Each row comes from the steps of one walk. Every step used is in the known rows, and no mark comes twice. Write the walk behind each row, first mark first.
Known rows
G K: [ -9  -1 -13   5  14  -3 -17   0  45   8  -4 -11  21  13 -10   6   1   9
  13  -7 -15  21   2  -3  15   0 -20  12   4 -26   4]
V T R E: [-15   7  -4  12   3   4 -18   9  19  -2   7   9 -11  21 -12  54  10  14
  14  20  33  15 -25  14  16   7 -10 -29  -4 -11  21]
U G R T: [  1   8   3  23   6 -12 -17  10  -1  -4   2 -10   1  15  -8  24 -12  11
   3 -16 -10  11   0 -11   0  33 -26 -21   4 -17  -3]
G L E: [ -5  -2   4   6   2   0 -15 -10 -21   9  -7 -16  14 -10  12  -1  -7  15
  -5   1   3   2   2  13  26  10 -11   9  -4   5   1]
T R: [ -4   4  -1  16  13  -9 -15   1  15   4   9 -10   3  17 -15  22  -4  12
  15   2  -5   0 -12  -1  19 -10 -16   3  -1 -28  15]
L E U G: [ 12  -8 -13 -21 -11   9 -19  12   3  -8   4 -10  20 -26  -9 -14  -8   9
  -5   4 -21  24   5   6   4  10 -15 -28  -4   7   1]
U G: [  7  -2  -7  19  23  -2 -20  10   9   1   6  -9  19  11  -6 -11  -5   8
  -1  -9  -9   9  -2  -8  -6   3 -20 -27  -7  -8   0]
E L: [ -5   2   7   0  11  -5  -2  20   2  14  -3 -19  22   3   1   2   5   8
   8  -2 -16   5   0  11   9   3 -13   0  -8 -10   3]
L E U: [  5  -8 -14 -30  -9   7 -16   4   9  -3   8  -9  27 -26  -8  -6   3  10
   8  12 -14  25  12  19  21  10 -16  -1  -2   0   2]
Y G K E L T: [ -7  10   1 -21 -24  -6   2  30  42   6 -13 -40   1  18 -16 -24  -5   4
   0   4  -7  34   8  29   6  -1   0  27   6   4 -21]
C Y G R E: [-18  12   3   5  -5  -1   0  17  12   1   1 -23   2  19   1  -4 -17  16
   9   1  16  19   9  -9  34  37 -21  26  -3  -3  24]
V T R E U G: [  1   3  -4 -15 -10   9 -22  23  15 -16   6  11 -15   9 -17  47   3  14
   7  18  12  19 -25   2  -4   8  -9 -51  -5  -3  21]
Y G R: [  0  10   0   7  13 -11  -9  10   2   0  -5 -29  10  17 -10 -31   0  11
  13  -2 -16   9  25  -4  16  26 -16  44   1 -11 -11]
U E L: [  1   7   5   9   8  -5  -1  20  -5  10  -5  -8  22 -26   1  -2   2  10
  -7   1  14   4  -2  -2   5   6 -10 -17 -11  -2   1]
U E: [  4   4  -8  19  19  -2 -14   0   8   1   5   4  25 -18  -3  -5   4  12
  -3   1  25  11   3  -9  10   6 -16 -14  -8  -5   0]
U E L T: [  0  12  -2   7  -1  -5   0  21  -3  12   1 -13  16 -18  -3 -16   3   8
 -11   0  10  17   3  16  -7   3  -9 -24   0  21  -3]
C Y G: [-11   9  -7   6   2  -3  -4  19  16   4   8 -29  28  17  -6 -13  -1  10
   9  -2 -22  18   5  -6  29   1 -18  25  -4  -1  20]
C Y G R T: [-18  15   3   9 -16 -11  -5  20   8  -1   4 -29   7  21  -8  20  -9  12
  15  -8 -23  18   6  -7  35  31 -23  29   5 -11  18]
L T: [ -5   4 -17  10  12  -4 -16   2  14   9  16 -16  24  21  -8 -19  10  10
   9   0  -7  23   8  22   1   1 -18  -8   7  13  -2]
K E U G: [ 14 -10  -7 -26  -7   9 -20  16  16 -11   5  -2  18   3  -7  -9  -8   8
  -1   7  10  17   8  -7   3   6 -13 -21  -9  -6  -6]
E L T R: [ -8  12   8   6  -9 -12  -1  21   4  14   7 -27  -2  14 -16  11  -3   8
   9   0 -18   5 -11  25   1 -13  -9  -7   4  -1  13]
T R E: [ -8   4   1   8  14   1 -12   1  21   0   7  -4 -10  13 -11  43 -11  15
  11   5  32   6 -20   3  22   5 -15 -12  -7 -26  17]
K E: [  0  -5  -6   3   7   1 -18   2  21   4   6  -3  21  16   0  -5   2  11
   9   8  32  14   8   7  21   2 -14  -1  -5 -16  -7]
G Y: [-12  -2  -4   8  18   2   0   7  42  13   2  -9  21  13  11   6   3   9
   9  -4  -8  13   0  -8  11   0 -19  15  -2  -2  16]
C P: [  5  -6  -3   8  33  -6 -26   6   9  15   2 -20  35  11  -8  17   6  12
   7   7  -8  18   4   3  19   5 -23  -8 -11 -18   7]
V E L T: [-12   5  -1  -5   0   3  -4  22  -2  13   4 -16  20   7  -3 -21  -3  10
   0  17 -49  23   3  35  -2   8  -8 -22   2  24   3]
G U E: [ 10  -5  -6  28  17   1 -15   1 -16  -8   0   6  26 -13 -15   0   7  11
  -3   7  22  24  10  -6  10   6  -9   8   1  -4   7]
R E: [ -5   2  -7   3  21   8 -14   3  18   4   3  -2  11  12   1  21   0  13
   8   6  32  17  -2   7  17  18 -18 -13  -9 -10   5]
Y G L: [ -1   9   9   3  20  -8 -12   5 -14   4 -13 -35   9  21   8  -9   4  11
   1  -5 -15  -4   6  -2  19   5  -7  45  -8   3 -11]
G K E L: [-10  -6   5 -13 -13  -2  -5  19  40   9 -13 -16  14   9  -4  10  -9   6
   7   2  10  18   0   9  19   0  -7   7  -3 -29  -5]
C Y: [-18  -1  -8  15   4  -2 -11   8  17  12  16  -9  35  13   2   0  -3  11
  10  -4  -8  14   0  -6  29  -1 -24  -4  -3  -7  35]
E L T: [ -6   6  -2  -1   0  -5   0  21   1  18   6 -27  17  12  -4 -15   7   7
   5  -2 -18  16   4  28  -6   0 -14  -9   2  14   0]
G U E L T R: [  4   6  10  23 -13  -8   3  21 -27   0   0 -12  -5 -11 -25  13  -5   9
  -5   9   8  19  -5  15  -2 -10   0  -1   8   7  16]
T R E L: [-10   7  17  -1   0  -1   2  22   7   8  -3 -16 -16   4  -7  49 -15  12
   9   7  22   1 -23  12  18   4  -9 -14 -11 -23  18]
U E L T R: [ -3  15   7  14 -10 -11   0  21  -1   6   5 -15  -4 -18 -13   9  -5  12
  -7   3  12   5 -12  12  -3  -9  -6 -23   3   5   9]

Which walk is each row?
[  7  -4   0 -18   0   8 -17  16  17 -12   6  -4 -17   0 -16  39 -17  14
   2   4  12   8 -19  -8   5   6 -16 -33  -9 -15  19]
T R E U G
[  8   0  -2 -16  -6  -5 -20  16   0 -11   3  -9   1   6 -13  28  -6  11
   9  -8 -24  15   6 -12   0  36 -27 -16   4 -11   2]
E U G R T
[ 10   2  -2  12  16   0  -9  11 -10  -9  -6 -27  21  20 -21 -13  11   5
  11   6 -20  27  17   8  14   5  -7  51   0  -6  -7]
Y G U
[ -2  11   2   1  14  -4  -5  10   9  -5  -9 -22  -6  16  -6  -9  -9  15
   9   4  21  15  15   2  19  41 -15  29  -4  -8  -8]
Y G R E
[ -9  12  -8  10   2   1 -12   0  20   4  14 -13 -15  23 -13  27  -7  15
  10   5  27  19 -16  21  11   2 -14 -20   4   0  15]
L T R E
[ 12  -5  -8 -24   8  13 -19  15  15 -10   5  -2   7   0  -5  14  -8  10
  -2   4  14  20  -3  -6  -2  20 -18 -36 -11   2   6]
R E U G
[  8  -5   8  17   6   0   0  19 -28   0  -9  -6  20 -22  -9   4   3   7
  -6   7  12  18   8   1   4   5  -4   6  -7  -2   4]
G U E L
[  5 -11 -13 -23   3   2 -22  15  42  -6  -4 -10  18   3 -18   1  -6   5
   5  -9 -35  24   2 -14  -3   2 -19  -9   1 -15   7]
E U G K
[  0  -8  -4 -25   4  16  -3  22  44  -4  -1  -3   0   1  11  21 -12  11
  -5   0   6  22  -9 -15  -5  16 -17 -22 -12   9  20]
R E U G Y
[ 14  -6 -10 -19   8   5 -20  14   9  -6   7 -10  23   0  -8  -7   0   6
   3  -2 -24  12   4  -9  -5   5 -19 -21  -6  -2   2]
E U G
[ -3   2  -9 -27 -10   5 -14   8  20  -1  16 -11 -12  14 -20  33  -4  15
  15  14  15  21  -9  19  10   5 -15 -14   6   3  17]
L T R E U
[ -9   7  -1  -7   0   4   2  22   7  14   3 -19   3  11   1   7  -3   7
   3   4  18  22  -5  32  -3  17 -12 -24  -3  17   3]
R E L T
[  2  -8  -6 -20   6   7  -4  23  40  -2   2 -10  16   3   5  -1  -4   8
  -1  -5 -29  14   0 -21  -6   1 -20  -5  -6   7  16]
E U G Y
[ -6   9  -9  16   5  -9 -15   1  16   6  17 -17   2  22 -19   6  -1  12
  13   2  -7  11  -7  18   7 -13 -17  -6  11  -2  11]
L T R
[  3 -13  -3 -26 -10  12  -8  22  45  -5   0  -5  12   3   7   0 -11   8
  -4   5   8  19   2 -16   0   3 -13  -9 -10   2   7]
K E U G Y
[  8 -11 -10 -36  -6   7 -17   9  19  -4   9  -3  24   5  -6  -1   5  10
  12  15  19  18  14   7  24   7 -12   7  -4 -12  -3]
K E U
[ -4   7  10   9  -7  -5  -1  26  -7   8  -4 -21 -12  11  -1 -14 -24  12
 -10  -5  16  17   4  11 -18  38 -17 -36   3  19   3]
U G R E L T
[  5  -2  -2 -25  -2   8 -19   9 -12  -1  -3 -17  -7  17   8   6 -11  15
 -11  -2  12  15  -2   6 -12  20 -13 -27  -2  33   9]
R E U G L T
[  0 -14 -14 -40 -13   3 -19   5  53  -4  -2  -4  20   7 -13   9  -1   7
  14   8   9  29   9   1  25   3 -14  17   1 -24  -3]
G K E U
[  7  -4  15 -18  -1   5 -19   7 -11  -9  -7 -12 -27   8   1  49 -23  17
  -6   0  15 -12 -23 -15   8   9 -13 -16 -11  -8  20]
T R E U G L
[ -2  -2   7  -9  -5   1  -3  20   7  11  -3 -12  16   4   3  -1  -3   8
   5   9  21   9   3  15  16   3  -7  -2 -11 -16  -6]
K E L
[  5  -5  -3 -23  -1   6 -24   9 -21  -4  -2 -13   9  12   5 -21 -11  15
 -13  10 -54  12   6  10 -10  11 -11 -23   1  39   5]
V E U G L T
[  6   0   5 -40 -11   3 -11   7 -20  -6 -13 -34   8 -18   3 -13  -1  13
  -3  10 -26   8  13  11  26  15  -2  43  -4  16 -12]
Y G L E U
[  6   2  -7 -17 -10   6 -17  16  16 -10  14 -10 -20  11 -21  24 -16  13
   0   5   9  20 -16   9  -8   4 -15 -43   2   9  17]
L T R E U G
[-16  11   2  13  -6 -12  -3  17   6   3   3 -31  19  18  -7 -28  -9  14
  12  -5 -21  12  17 -13  32  21 -20  41   2  -6  20]
C Y G R
[ -9  18  11  -9  -7  -7  10  30  -2   6 -12 -38 -13  16  -5 -21 -10  10
   3   2   7  20  14  24   1  38  -9  20   4  19 -11]
Y G R E L T
[-20  14   0   7  -8  -7  -6  14 -11  13   2 -44  15  30   7 -22  -4  13
  -3  -6 -24  10   5   6  20   0 -13  33   5  31  19]
C Y G L T
[ 10  -3   1 -24 -22  -3 -21  16   6 -16   0  -4  -2   9 -11  26 -14  12
   6   2  12  17   7 -10   9  37 -20 -17   1 -18  -8]
K E U G R T
[ -7   2   8  -6  11   5   2  21   5  11  -4 -13   7   4   5  22  -5  11
   7   4  21  11  -6  15  12  17 -12 -16 -12  -9   7]
R E L
[ -3   7  12  15 -14  -2  12  38 -26  -1  -7 -23  23 -17 -11  -9  -6   6
  -9   8  -9  24   6  -7  20   3  -2  30  -7   9  22]
C Y G U E L
[ -2   3  -8 -12  -3  -1 -13   9  52  -4 -12 -24   8  18 -15 -10  -3   6
   7   5   8  28   9   3  25   2  -7  36   0 -22 -20]
Y G K E
[ 12  -8   4 -17   9   0 -24   6 -18  -1  -7 -15  11   6   7   2  -6  11
  -7  -8 -22  -6   1 -17  -1   6 -16  -4 -10   7   5]
E U G L
[ -5  18   9   6   2 -17 -11   5 -12   3  -5 -43 -17  30  -8   1  -3  14
   3  -3 -18  -4  -6  13  11 -12  -5  38   7  12   0]
Y G L T R
[-15  11   9   2  -8  -3  -4  21   0   9   4 -19  -3   8 -14   6 -12  14
   5  19 -49  12 -12  32   4  -6  -6 -20   6   6  16]
V E L T R
